Each row comes from the steps of one walk. Every step used is in the known rows, and no mark comes twice. Write the walk behind each row, first mark first.
In the rows, zero is written as 128.
Known rows
D, P, C: [179 121 125  96 130 138  86 140 154 151 123 150 130 167 127 123 159  83
  97  98 135  62 164  78 114]
X, D, J, R: [103 112 186 135 135 124 112 131 117  90 180 133  40 187 107 157 178 160
 115 144 151 137 120 178 127]
A, D: [123  99 203 145 155 131 119  97 141 154 162 135 126 173 149 137 147  92
  82  95 101 134 150 148 118]
R, P: [161 105 168 155 106 162  84  98 101 152 144 123 150 155 173 101 151  99
 156 130 120 120 140 111 117]
D, A, U, P, B: [130  85 148 116 116 132 146 149 135 160 125 110 134 121 180 126  91 108
 161 186 122 164 134  87 136]
J, R: [ 97  67 155 140 130 109 102 132 116  76 180 130  71 159 124 165 168 121
 107 137 124 126 122 146 136]
B, P: [139 109 160 130 155 190  82  93 113 108 158 123 113 153 113  93 124  94
 123 176 119 120 111 107 174]
C, P: [179  58 179  88 130 142 132  94 140 135 132 156  96 151 165 113 143 102
 113 122 127 111 157 144 136]
A, U, P, R: [156  89 101  92 109 148 129 157 144 146 114 137  29 151 158 135 112  87
 139 114 126 163 111  87 105]
B, P, R, J: [152 115 152  83 138 142 126 109 115  88 195 150  62 183 113 172 139  82
 116 157 124 152  96  66 124]
X, D, A, U, P: [107 116 102 145 115 162 167 143 147 126 129 102 116  86 187 128 118 110
 159 154 113 129 167 101 116]
X, D, J, R, P: [130 122 194 159  91 153  87 109 101 118 170 127  99 180 143  97 173 142
 146 136 146 130 135 160 118]
X, D, P: [192 145 177 135 159 130 114 103 196 168 137 109 155 146 113 141 174 133
  95 174 119 118 122 150  99]
B, P, D, A, U: [ 99 134 120 152 120 172 129 109 114  90 110 135 142  97 158 134 154 127
 169 219 119 124 147  85 145]
B, P, D, A: [113 166 148 169 119 155  94 111  97 137 120 104 142 116 150 115 143  85
 168 194 137  95 118  80 201]
P, R: [177  87 149  92 132 125  95 131 124 156 116 141  33 183 137 160 137  83
 129 119 123 149  81  90 112]
J, R, P: [128  91 171 164  86 144  80 109 100 110 170 125 121 158 157 102 165 116
 142 132 127 122 135 138 126]
A, U, P, D, J: [123 163 104 130 131 181 116 169 113 158 139 156  75 175 141 121 138 132
 157 119 180 152 155 125 146]
U, P, B: [151  77 158 108 127 124 125 156 136 182 138 112 124 151 169 130  85  97
 147 155 131 163 121 101 141]
X, D, P, U: [157 168 179 179 174 129 136  93 195 133 194  90 177 133 123 149 155 139
  89 141 115 133 106 120 104]
A, D, P: [166 133 178 141 157 131 115 102 193 173 158 125 158 157 117 111 161  92
  53 116 102 125 145 146 117]
A, U, P, D: [116 132  77 149 110 163 115 174 138 145 120 148 133 126 169 140 128 118
 168 144 164 140 153 116 145]
U, P: [132  92  97 133 133 154 133 158 138 155 153 107 100 128 174 126 104  77
 136  95 123 128 154 104 136]
U, P, D: [128 137  90 152 114 153  97 177 133 167 128 136 129 142 163 138 123  99
 162 124 169 130 140 117 161]
U, P, R: [167  92 115  96 114 137 113 161 138 167 123 125  26 165 154 135 107  68
 134  92 133 152  96  89 120]
D, A, U, P: [104 105  82 143 114 165 162 149 135 121 134 106 112  86 189 121 111  92
 155 137 109 127 174  84 129]
A, D, J, R, P, U: [102 151 197 200 125 144 121  94 131 102 227 109 143 163 145 104 150 132
 106  89 129 145 124 129 121]
D, A, U, P, R, J: [131 116 114  93 117 129 168 134 123  95 181 137  61 147 152 184 131  80
 132 141 118 153 127  52 107]

Write each row's walk
[145  99  97 100 112 152 107 169 128 145 129 141  97 154 164 121 120  69
 132  63 145  68 178  70 123] => U, P, C
[172 103 160  92 130 161  79 115 121 135 127 136  34 183 112 110 121  79
 125 150 129 147  69  90 148] => B, P, R
[133 140 157 149 108 132 118 112 108 149 107 120 133 113 177 124 153  90
 162 169 139  90 140  98 184] => C, P, D, A
[170  84 207 124 110 129  91 115 110 181 132 123 160 170 170 112 118 113
 161 180 129 158 111 105 129] => R, P, B
[131  94  83  96 107 162 121 169 133 122 121 154 101 140 170 122 125  89
 138  85 138  79 191  68 107] => A, U, P, C
[112 119 152 146 133 148 155  95 128  99 108 120 134  96 170 165 168 145
 163 218  96 124 150 103  98] => X, D, A, U
[110 155 117 171 108 139 119 144 108 159 116  96 136 103 181 131 133  76
 174 155 138  97 138  79 182] => U, P, D, A
[104 110 160 126 112 132 100 147 111  94 173 160  43 187 116 130 171 144
 116 125 175 136 135 174 159] => C, P, D, J, R
[138 162 137 128 148 164  93 151  98 168 139 158  78 197 126 137 155 129
 150 124 176 142 134 127 152] => P, D, J
[147 108 179 145 154 137 148  85 156 110 191 123 137 138 161 129 134 118
 101 104 120 129 131 113 129] => C, P, U
[200  67 172  63 113 129 112 115 140 155 108 159  22 181 149 125 134  86
 117 110 136 140  99 117 122] => C, P, R
[153 111 124 104 102 143 140 147 147 148 106 120  38 137 163 138 118  96
 152 138 127 153 106  92 104] => X, D, A, U, P, R
[101 126 114 152 122 153 138 117 114 102 105 138 141  97 171 157 163 129
 170 206 115 127 155  85 128] => P, D, A, U
[ 87 123 131 141 114 136 102 170 111 100 180 142  44 180 117 133 156 135
 125 117 174 140 134 159 159] => U, P, D, J, R
[124 107  87 105  98 159 127 162 127 123 115 141 104 124 175 118 126  80
 145  94 134  69 193  56 118] => D, A, U, P, C
[148  74 212 129  96 116  88 122 109 151 150 123 141 172 158 113 128 125
 151 182 134 160 107 125 134] => J, R, P, B
[153 101 232 128  98 123  95 120 114 159 150 123 127 186 147 111 135 148
 155 187 150 164 106 146 126] => X, D, J, R, P, B
[ 79 119 121 141 110 142 114 169 114  85 175 150  47 169 120 136 161 148
 129 131 170 148 143 159 148] => A, U, P, D, J, R
[ 91 120 149 140 124 130  93 156 103  95 178 150  48 189 110 147 173 142
 121 130 170 140 125 161 156] => P, D, J, R
[149 111 141  98 126 176  70 124 112 112 132 153 105 172 123  99 134  81
 123 121 142  63 149  71 150] => B, P, C
[120 144 166 175 172 169 114  85 137  90 209 100 148 140 122 116 121 112
 110 142 115 134  99  89 156] => B, P, U
[174 107 216 115 145 108 114 118 173 196 144 123 167 172 130 119 125 110
  88 170 117 162 116 129 129] => A, D, P, B
[134 140 170 193 136 150 115  88 128 120 199 101 174 141 163 121 141 117
 133 109 116 134 119  92 116] => R, P, U
[185  99 189 106 146 111 107 127 161 187 133 119 159 162 130 131 125 112
 111 190 124 157 105 109 133] => D, P, B
[126 113 175 157  90 157  84 115  91 117 175 133  96 178 147  88 166 124
 141 121 142 131 140 144 129] => D, J, R, P
[128 137 191 127 163 159 122 115 115 165 167 148  70 208 128 119 150 114
  97  84 135 148 152 147 128] => A, D, J
